Each row was made from one path, in order. Every step used is in the known rows, and no mark comes twice. Write each row's path.
Known rows:
fesun > dezo > leti > sumel: [ -3 -38   7  22   5  64  32  11 -32 -33 -17  58 -20 -20  21  53  24  31
 -27  10 -36   0 -23  34  41  34 -18   8  35 -40 -36 -53  10   0 -21 -38
  76   6  -5 -22 -24  -2 -10   6 -14  45   0  24 -13  -5   1  57 -12  15]
fesun > dezo > leti > desa > todazo: [-34  12   9 -15  -6  36  29  39 -58 -34 -19  55 -11  41 -33  45  32  29
  -3 -31 -19  19 -16  -7  29  52  -4   3  -6   7   0 -82  36 -17 -41 -13
  53  18  37 -27  -1   1  -4  13  16  29 -20   5 -12  15  25 -23  10  -8]
desa > todazo > ropum > fesun > dezo > leti: [ -4  27  -3 -25  -7  -1  -3 -21 -17  15 -17  33 -69  19  -6  48  86   8
  24  -6  43  58  43  -7  35  63  19  22 -34  50  17 -79  24 -59  -2 -28
   8 -27   4 -26  38 -40 -35  24 -19 -28 -20 -18  14  -2   6 -83 -27 -51]
todazo > desa: [ -9   4 -19   5  36 -22 -23   7  10 -15  -9  -4  48 -11   3 -19 -45  22
   5 -15   3 -38  11  46 -45 -17 -34  -6 -15 -18   2  53  18  -3  26   2
  30  29 -37  12 -44  38  27 -18  -7  10  -5 -17   2   5  30  17   1  23]
foril > fesun: [ -9 -38 -17  35  28  13   5   7  -4   6 -16 -44  30 -28  12  23 -21  12
  58 -16 -28 -22  -6 -25  -5  15  50 -28  -8 -25 -10  72  -5 -20  27   8
 -18   4  -2  -5  -8 -10 -20 -40 -10  -4   4   2  -7  14  11  66 -27 -10]
boluv > leti: [-10 -57  -3  12   8  -1   6 -10  45   4  27  21  49 -31 -15  43 -31  55
  20  33  -5  -9 -19  32   4 -21   3   8  11 -23   3  68 -45   2 -20  -9
  -8 -22 -22  -2 -18   0   7 -71 -23  14   0  10 -51  -6   8  43 -33   0]
ropum > todazo > desa: [-19  13  -5  -2  26  -8  27 -15  11 -18  24   7  49 -21  -6 -15 -70  30
 -14  -9  11 -56  12  47  36 -27 -14 -24 -29   2  -5  34   6 -21 -13  13
   3  11 -33  15 -49  19  46   4   0  14   9  15 -17   5  49   6 -30   9]
leti > boluv > todazo: [ 46 -31 -21  31  -8  15   2  -5  23   5  46 -32  -1 -22  29 -32 -76 -31
 -40  17 -35 -71 -39   2   8 -35 -25 -23  81 -22 -12  29 -43  58   8 -11
 -28   6 -21  31 -11  12  26  28  36  32 -24 -32  23  35  14  29 -41  34]
sumel > leti > dezo: [ -5   2 -28  -2  25  23  23  17  -3  -9 -45  -4  41 -53  28  49  -9   2
 -52  22 -15  33 -35  41 -54  54  32 -18  -7 -37   9   7 -63  -8  17  40
  -5 -20 -40   2 -18  11 -40 -31  -3  56  17  -4  -8 -13  42  36  62  28]
sumel > leti > museles: [-32 -37 -33   8   2   2  17  36 -10   2 -21  13  47 -18  10  44 -19  25
 -17 -29 -40  -8 -18  42 -38  27  -4  -6   6   9 -26  19 -51  10  34  23
  18 -45  -9  24 -14   3   1 -17 -12  61  27  38  21 -48  12  29  74  29]
desa > todazo > ropum > leti: [ -7  30  -9 -24 -21 -33  17 -26  14   7   8  -8 -16  15 -38  10 -23  -7
 -11   6  30  22  41 -30  -2 -38  15  33 -47  61  -3  26   7  30   2   5
 -46 -35  36 -19  45  14  31  11 -11 -29  20  39 -25 -32  -2 -22   6 -27]
desa > todazo: [-24   0  -7   4  -3  17  15 -14   0  -6  22 -23  12 -11 -50  62 -50  21
  -9 -11  -9 -21  11  21 -16 -21   9   8 -26  21  -1  34  -7  21  -1   9
 -16 -13   2 -19  -2  17  21  -6  10  17   2   9   8  -9  53  16  -9   9]
fesun > dezo > leti: [  9 -33 -30  11  37  34  20  18 -39 -24 -22  56  -5 -24   6  60  39  48
 -15  -9   1  25 -22  29  23  71 -16   8  15 -28  -1 -29   0 -10 -22 -32
  40 -22 -14 -14 -18  15 -29 -29 -13  55 -14 -12 -23  14  16   9 -10  -6]
leti > desa > todazo > ropum > fesun: [ -7  44  44 -21 -24 -17 -37   1  -3  35  16 -53 -21  50 -28 -40  22 -33
  56 -17   9  10  46 -24 -23 -37   3  14 -55  39   8 -14  47 -25   3  29
   0  21  30  -7  16 -14   5  28  15 -67  -1   0  38  -7  -7 -54  17 -33]
ropum > leti > dezo > fesun: [-14 -15 -19  10  27 -12  12   6 -13 -46 -45  44  30 -44  -2  22  10   1
 -43 -13  45  24 -26  23  29  54  45 -31   1 -41 -11  45  -6   5  18  -3
   1  -6 -18 -14   1 -27  -4 -69 -21  34 -15   6 -25 -12 -10  22  27  33]
boluv > todazo > ropum > leti > dezo: [ 49  31   4   1  -4 -16  13 -46  39 -15  18 -18 -26 -15  -2 -40 -23 -59
 -82  23  38  -2  -1 -64  -4  -9  16 -29   3 -19  17  17 -32 -26   1  20
 -60   5  -6  31  31  17  15  28  -3  -5  48   0  -3  16 -49  11   1   3]
desa > todazo > ropum > fesun: [ -3  30   9 -14 -13 -12 -29 -42  14  27  23 -50 -38  12 -21   5  16 -22
  40  -3  20   9  55  -4 -16 -26  19  20 -56  49  15  18  10 -22  23  15
 -35 -16  -2  -8  26 -18  -9  16  -2 -48   2  -1  26 -16  11 -57 -20 -37]
todazo > ropum: [ 21   0   8  18   6 -20 -18 -19  24  24  17 -57   4   0 -11 -12 -12  -4
  13  -7   2 -23  25  21 -55 -41 -22  17 -13  -7   7  35   3  39  -7  11
 -28 -22 -21  15 -15  48 -23 -16  -7  -7  21  -8  11 -27 -12  24  -9  16]
dezo > leti > desa: [-32 -28   7   0  22  23  -5  51 -44 -43  20  12  32   0 -15  -2  27  40
  14 -19 -51   3 -36  20 -29  -9 -41   5  30 -32  -6 -22  37  37 -23   7
  47  26  12   4 -26  40  -1 -19  27  28  -9  -5   6  22  22  20  21  48]
boluv > todazo > ropum > fesun: [ 44  -5   9   7  -4 -12 -34 -35  36  20  55 -62 -35 -16  -6 -53  10 -45
   8  15   1  -8  44 -21 -17 -51 -16 -16 -12  -3   6  29 -11 -40  31  14
 -42  12 -35  23  20 -17  16  39  -3 -42  11  -6  50  19 -36 -23 -28 -27]
desa > todazo > ropum: [ -6  36  17   1 -23 -14   2 -32  26  32  18 -58  -9  11 -47  31 -24   2
   2 -16  17 -22  36   2 -45 -49   1  25 -40  26  10   2  14  23  -5  20
 -45 -19   2  -8  10  26  -3  12  17 -15  28 -13  12 -31  26   1 -22   1]
leti > bubimuk: [ -6 -55 -16  41  25  14 -24 -13  -7 -21 -13 -51  31 -23   1  44 -29  -3
  -6  20 -44 -54  -6  58  -3 -34 -50   7  29   6  -8  61 -17  76  17  -2
  -8  -2 -41  -3 -47  -1  13 -22  21   4  -1  22  55  -9  -7   2  20  84]
desa > todazo > ropum > fesun > dezo: [ 25  36   8 -12   0  -5  -8 -33   4  53 -21  -3 -52  30 -10  23  27 -26
  27   0  51  25  59 -17  37  44  16  17 -63  48  17 -21  -2 -62  15 -14
  -5 -24   0 -27  17 -39 -28  19 -26 -34 -10  -7   8 -15 -13 -65 -18 -80]
ropum > fesun > dezo: [ 42 -37 -30  16  43  22 -12   4 -15  19 -27  17 -19 -12  18  24  15  -6
  14   7  26  15  10  23  47  75   7  -3 -23   0  -2  26 -32 -53  23 -31
  33 -12 -22 -19 -29 -38 -27 -36 -42   6 -30  14 -18  12 -14 -37   4 -55]
todazo > ropum > leti > desa: [ 17  12  25 -14  11 -33 -13  19 -15   4   6 -12  11  40 -12 -83  -5 -28
  13  -7   5  16   7 -33  -5 -52 -15  22 -18  -1   1  23  26  47 -16   6
  -8  10  37   0  -4  36  20 -16  -3 -31  16  43 -21 -18 -54  -2  47 -13]
fesun > dezo > leti > desa: [ -7 -20  11   3  34  29  10  52 -59 -36 -24  57  13  13   3   4  42  33
   4 -20 -22  24 -38   3  21  60 -26   1  12 -35  -4 -53  26 -11 -40 -19
  72  22  10 -10 -37  26 -24 -18   3  36 -20  -9 -12  24  -4   7  14  -1]
ropum > leti > dezo: [ 16 -11 -21   7  36   6  19 -13   0 -34 -16  18  12 -28  11  20 -24  -4
 -54  17  34  19 -32  -5  18  35  28 -12  -4 -18   9  45 -40  -2   4   3
  -8 -14  -3  -6  -2  21  -1 -39 -16  22  16  22 -46   4 -12  21  32   9]
todazo > ropum > fesun: [ 32  -5   5   6  17 -18 -45 -19  18  28  12 -56 -21  -9  13 -23  22 -18
  40   0  11  11  38  12 -26 -26  -2  17 -31  14   7  39   1 -13  28   3
 -14 -15 -23  12  -9  -3 -21 -17 -24 -40  -2  -3  23  -5 -20 -32   2 -18]
leti > boluv > todazo > ropum > fesun: [ 58   0  -7  17 -22 -16 -39 -32  30  42  45 -55 -50  -2  55 -87 -12 -69
  -2  26  -2 -34  12 -23  -3 -46 -19 -13  51  16  16  10 -23  -1  36  -7
 -45  -4 -19  41  18 -24   4  53  21 -38 -27 -41  47  29 -35 -32 -43   3]

Which path is each row?
[ 37 -32 -41  12   3   6  16  -3  13 -12  32  11  -7 -16  20 -40 -72 -23
 -59  27 -12 -36 -32 -31  51 -37  -8 -15  75   4 -13  39 -51  60  16 -24
 -31  -6  13  20  29  -2  53  28  17   4 -27  14 -20  32 -12   3 -10   6]
ropum > leti > boluv > todazo
[ 48  -3  -4  -3   1   9 -10 -19   8   3  16  22 -67  -9  10 -17  92 -26
  -6   8  10  36  28 -28  31  40 -19  -4  -3   1   9 -58   3 -85   5 -26
   4   5 -24  18  30 -32 -17  48 -19  -6  -4 -21  31  37 -36 -49 -37 -45]
boluv > todazo > ropum > fesun > dezo > leti
[-33   8  11 -32   4   0  17  26 -29 -26   8  15  21  40 -52  11 -38  17
 -16 -11  -8  12  -6 -34  38 -29  16  14 -35  27 -14  16  27  28  -7   8
   9  16  64 -27   4   8  53  -7   7 -16  -1  58 -26  -8   9 -16  42 -12]
ropum > leti > desa > todazo
[-14 -40 -36  19  33  36  27  20 -37 -11 -47  46   0 -19  41  55  58  44
  58 -20 -12  22 -23 -40  38 100  49 -27  -3 -19 -11 -18   2 -61  -5 -35
  31   0   6 -18  -2 -29 -51 -34 -34  24 -11  -4 -17  28  -1  41 -42 -27]
foril > fesun > dezo > leti
[ 21  12 -34  -3   9  10   6  15   4 -30 -22  78 -14   0  58 -31  -8  15
 -27   4   7 -34 -37   9  34  46 -57 -28  83 -13  11 -76   3 -29   5 -50
  41  39 -25  26  -5   2  24  61  17  45 -42 -58   9  53  20 -19 -48  14]
fesun > dezo > leti > boluv > todazo > desa
[  9  52  41 -20 -15  -3 -19   3 -20  47 -17  -7 -45  74 -18 -31  36 -40
  41 -16  31  20  48 -27  26  26  12  10 -64  34  18 -48  26 -56 -10   5
  19  15  34 -21   5 -33 -17  25  -7 -47 -12  -2   9  -6 -38 -70  20 -74]
leti > desa > todazo > ropum > fesun > dezo
[-31  47  23 -53 -27 -15 -25  27 -24  32 -10 -38   0  31 -17  -7  40 -22
  39  11 -28  57  42 -11 -37 -16  31  19 -63  52   4 -40  16 -26  27  52
   0  16  23 -10  40 -41  -6  36   7 -51   1  18  40 -33  25 -65  54 -44]
sumel > leti > desa > todazo > ropum > fesun
[-50  38  31 -36 -31  -8 -31  15 -26   4  17 -10 -36  39 -21 -11  79  -1
  51 -12 -12  35  25 -20 -15 -15   1  19 -33  43  10 -69  76 -32  -2  15
  10  18  36  -3  30 -14 -10  37  27 -47 -11 -17  50  12  15 -67   4 -10]
dezo > leti > desa > todazo > ropum > fesun
[ 24 -19 -45   3 -16  18  15  24   3  10  16 -14  18 -43  31  -6 -50 -13
 -56  39 -61 -12 -32  20 -12 -22   2 -18  68 -11 -12   0 -63  47  28  13
 -30   1 -25  27  15 -13  13  42  35  42 -21 -11  14   3  36  16   4  24]
sumel > leti > boluv > todazo
[ 14  12  23 -16  12   1 -30  30 -33  13 -23  24 -41  42  30 -39 107 -10
  55 -13  15  53  14 -15  20  57 -29  18 -18  -9  14 -72  38 -50 -16 -23
  57  11  17  -2  -7 -19 -46   0 -21 -19 -16 -23  11  11 -43 -56  18 -35]
todazo > ropum > fesun > dezo > leti > desa
[-55  -8  38 -19 -33   6  15  12  17  10  25  19  50  29 -56  34 -39  43
  23   8 -16  -4 -13  -7   7 -39  11   6 -15  11   1  13  -2   1 -42  15
   0  14  34 -15  -8  -6  27 -31  14  -5  -4  21 -32   1  28  16  -8 -19]
boluv > leti > desa > todazo
[ 58   3   4  14  26  -7 -30 -18  10  44 -15 -12 -45  13  23 -18  42 -29
  40   2  46  30  41   8  23  46   0  11 -39   5  16   5 -19 -51  13 -24
   8 -23 -23 -12 -16 -18 -47 -17 -45 -21 -14  -6  -3  -8 -52 -40  -3 -69]
todazo > ropum > fesun > dezo
[ -8 -28   1  15  12  11  16 -32  50  -2  -4  21  42 -42   9  48 -23  31
 -14  31  29  -9 -50  25 -12  24  25 -18  16 -38  33  39 -63 -29 -30  10
 -10 -14 -37   5 -21   5 -26 -73 -10  31  16 -23 -49  13   1  52 -14  17]
boluv > leti > dezo
[-14  49  58 -10 -24 -16  -7   5   3  25  22 -52   4  57 -49 -22 -27 -20
  19 -29  -8 -18  32 -14 -54 -57  -8  14 -39  17   5 -13  43  29 -26  33
 -18  21  34   3  -5  33   9  27  29 -34  24 -16  16 -20   0  -6  16  12]
leti > desa > todazo > ropum
[-38  54  32 -39 -38 -20   1  38 -15  19 -10 -36  28  31 -36  -5   5  -8
   4  -7 -46  37  34   2 -66 -35  17  22 -48  27   3 -46  15  24 -11  56
 -10  14  22  -3  19   4  -2  35  14 -20  26   9  20 -50  35 -14  57   4]
sumel > leti > desa > todazo > ropum
[ -18   46   38  -24  -23    1   18   23  -39    3  -19   34  -25   62
  -29    4   56   10   16  -32   10   37   12  -30   -3   28  -18   21
  -25   13    9 -112   53  -10  -47   -6   32   10   40  -19   10   15
  -22   29   13   -1    5  -29    7   -5   -1  -36    5  -15]
fesun > dezo > leti > desa > todazo > ropum
[-26 -24  -1  10  29  34  16  56 -62 -22 -52  42  14  17  33   4  62  25
  74 -30 -32  16 -38 -58  39  95  39 -29  -1 -32 -13 -40  43 -63 -23 -19
  57  38  40 -15 -13 -26 -42 -19 -14   9 -14  -4 -12  38 -10  39   1 -23]
foril > fesun > dezo > leti > desa
[  0 -16 -55   2  10  18   3  29 -11  10 -13   1  29 -46  49  17 -37  12
 -20  31 -46   8 -38  51 -14  16  11  16  51   1 -12  10 -47  74  24   5
  -3 -32 -21   4  -2  -3 -16 -12  15  37 -34 -16  -5 -21  53  18  30  34]
sumel > leti > boluv
[-25 -32   8  22 -13  -6  16 -10  43 -17 -33  48  55 -51  -4  55   9  38
  -3   2  38   3 -28  58   3  42  46 -32  22 -56   8  37 -25 -21 -15   2
  -1  -4 -47  -2 -15 -36 -32 -97 -16  42 -11 -44 -36  -2   7  51 -17  35]
boluv > leti > dezo > fesun
[-10 -56  25  16 -25  28  14 -19  43  -1  27  16  36 -30  -2  44 -48  36
   6  46 -37 -29 -21  49  18 -54  -1   4  33 -33 -34  42 -24  18 -26 -10
  21   5 -11  -9 -24 -19  21 -33 -10   3  18  51 -47 -24   5  92 -28  14]
boluv > leti > sumel
[ 17  12 -44 -13   8 -30 -11  -3  26 -23  10  29   9  -5  40 -81 -78 -15
 -38  15  11 -45 -23 -15  42 -39 -32 -24  64   5  -4  26  -9  19  35 -22
 -13  38   1  23   6   7  79  47  20  -4 -30   6 -10  36   3 -16 -15  10]
ropum > leti > boluv > todazo > desa
[  9  23   2   3  -2 -41  -2 -13   8 -13 -45  20   4 -25  -4 -12  40 -22
 -28 -24  70  32   5   3  -7  22  39 -13 -12 -27   1  20   2  22  14   4
 -20 -13 -16   2  18  -8 -24 -51 -24  -1  10 -10 -14 -32 -37  12  24  32]
todazo > ropum > leti > dezo > fesun
[ 21  11 -30  10   1 -10 -19  -4  28  -4  18  -7  12  -6  41 -72 -89 -18
 -24   5 -12 -85 -25  14 -20 -43 -48 -31  72 -15   3  16 -12  14  31  -8
   4  42 -32  43 -21  27  52  50  31  20 -21 -48  21  38  23   6 -36  43]
leti > boluv > todazo > desa
[ -6  62   4 -20 -13 -23  22 -44  18   4 -10  -5 -28  12 -15  23 -18 -25
 -50   2  63  19  17 -47  -4   9  41   9 -42  29  24   2 -12  -7  -5  19
 -54 -23  24 -11  38  19   6   7  -3 -11  40   4 -26 -20  -8 -12  19 -12]
desa > todazo > ropum > leti > dezo
[ -6 -15  -6  33  13  10   1   2  -4 -21 -41   0  40 -51  -1  35   3   5
 -31 -33  26 -10 -28  58 -26  44  30 -41  11 -61  -7  31  -6   5  14  10
   6   7 -51   1 -29  -2 -30 -60  -1  63  -8 -45  10  -3  21  42  13  65]
leti > dezo > fesun
[-41  26  63 -24 -55 -27   2  -7  42  33  34  -5  24  53 -50  -6 -15  16
  41   6   9  -3  15 -23 -24 -62   3  23 -33  22  12  -8  17   8 -50  27
 -23   9  34  -6  13  -1  12  -6  11 -38  21  -6 -17 -21  -7   8 -22 -12]
boluv > leti > desa > todazo > ropum
[-44 -48 -22  24   8   8  15  17 -20 -25   8  30  21  -3   9  44  23  51
   4 -48 -14 -37 -36  37 -30  29 -39  -6  40   9 -23   0   0  12   4 -16
  38 -27   6  24 -13  32   0 -15  10  51  10   9  21  -5   5  28  23  55]
dezo > leti > museles
[ 41  -2  29   1 -40  -3  26 -31  31  -7  46 -30 -33 -15 -10 -56 -32 -56
 -47  28 -27 -26  22 -38  18 -98 -19  -4  15 -12 -38  24   1  39   5   3
 -25  21  17  11  30  -1  63  67 -10 -32  55  73   1 -14 -55  50 -16   8]
boluv > todazo > ropum > leti > sumel
[ 39   7 -23   7   0 -40 -12  -9  11  21   6  -6 -18  15  41 -45 -25 -26
   1  22  30  -3  -5 -18  18 -33 -12  28  46  34   9  22 -14  91  11 -30
 -37 -46  23   4   5  19  -3 -15  -4 -25 -19   2 -28 -19 -40  -5  -7   8]
todazo > ropum > leti > boluv
[ -1 -37  -2   9   8  19  20  -5  -7 -30   3   9   4 -25   1  13 -42   0
 -36  23 -35 -15 -11  11  42 -42   2  10  15 -13 -42  49  -3  50   8 -19
  21   4  18 -17 -21   3  44  -9 -17 -10  18  97 -35 -22 -11  63  21   4]
ropum > leti > sumel
[-44  44  38 -27 -33  -3  -5  18 -24 -11  19 -13 -11  41 -42   2  41   2
  27 -32 -28   8  15  -9 -45 -34 -19  22 -13  21   4 -70  66  25 -39  19
   2  12  38   5  12  32  -2  35  37 -15  11 -23  30  -3  19 -20  -2  22]
dezo > leti > desa > todazo > ropum
[ 27   2 -17   0 -24  -6 -38 -15  15  10  37 -16 -56 -17  60 -54  46 -29
   8  25 -12  -7  -7 -14   4 -24 -31  -5  74  11  12 -50   3   1  24 -21
 -24   3 -15  33  41 -24  -6  57  33 -23 -37 -49  59  38 -10 -42 -59  17]
dezo > leti > boluv > todazo > ropum > fesun
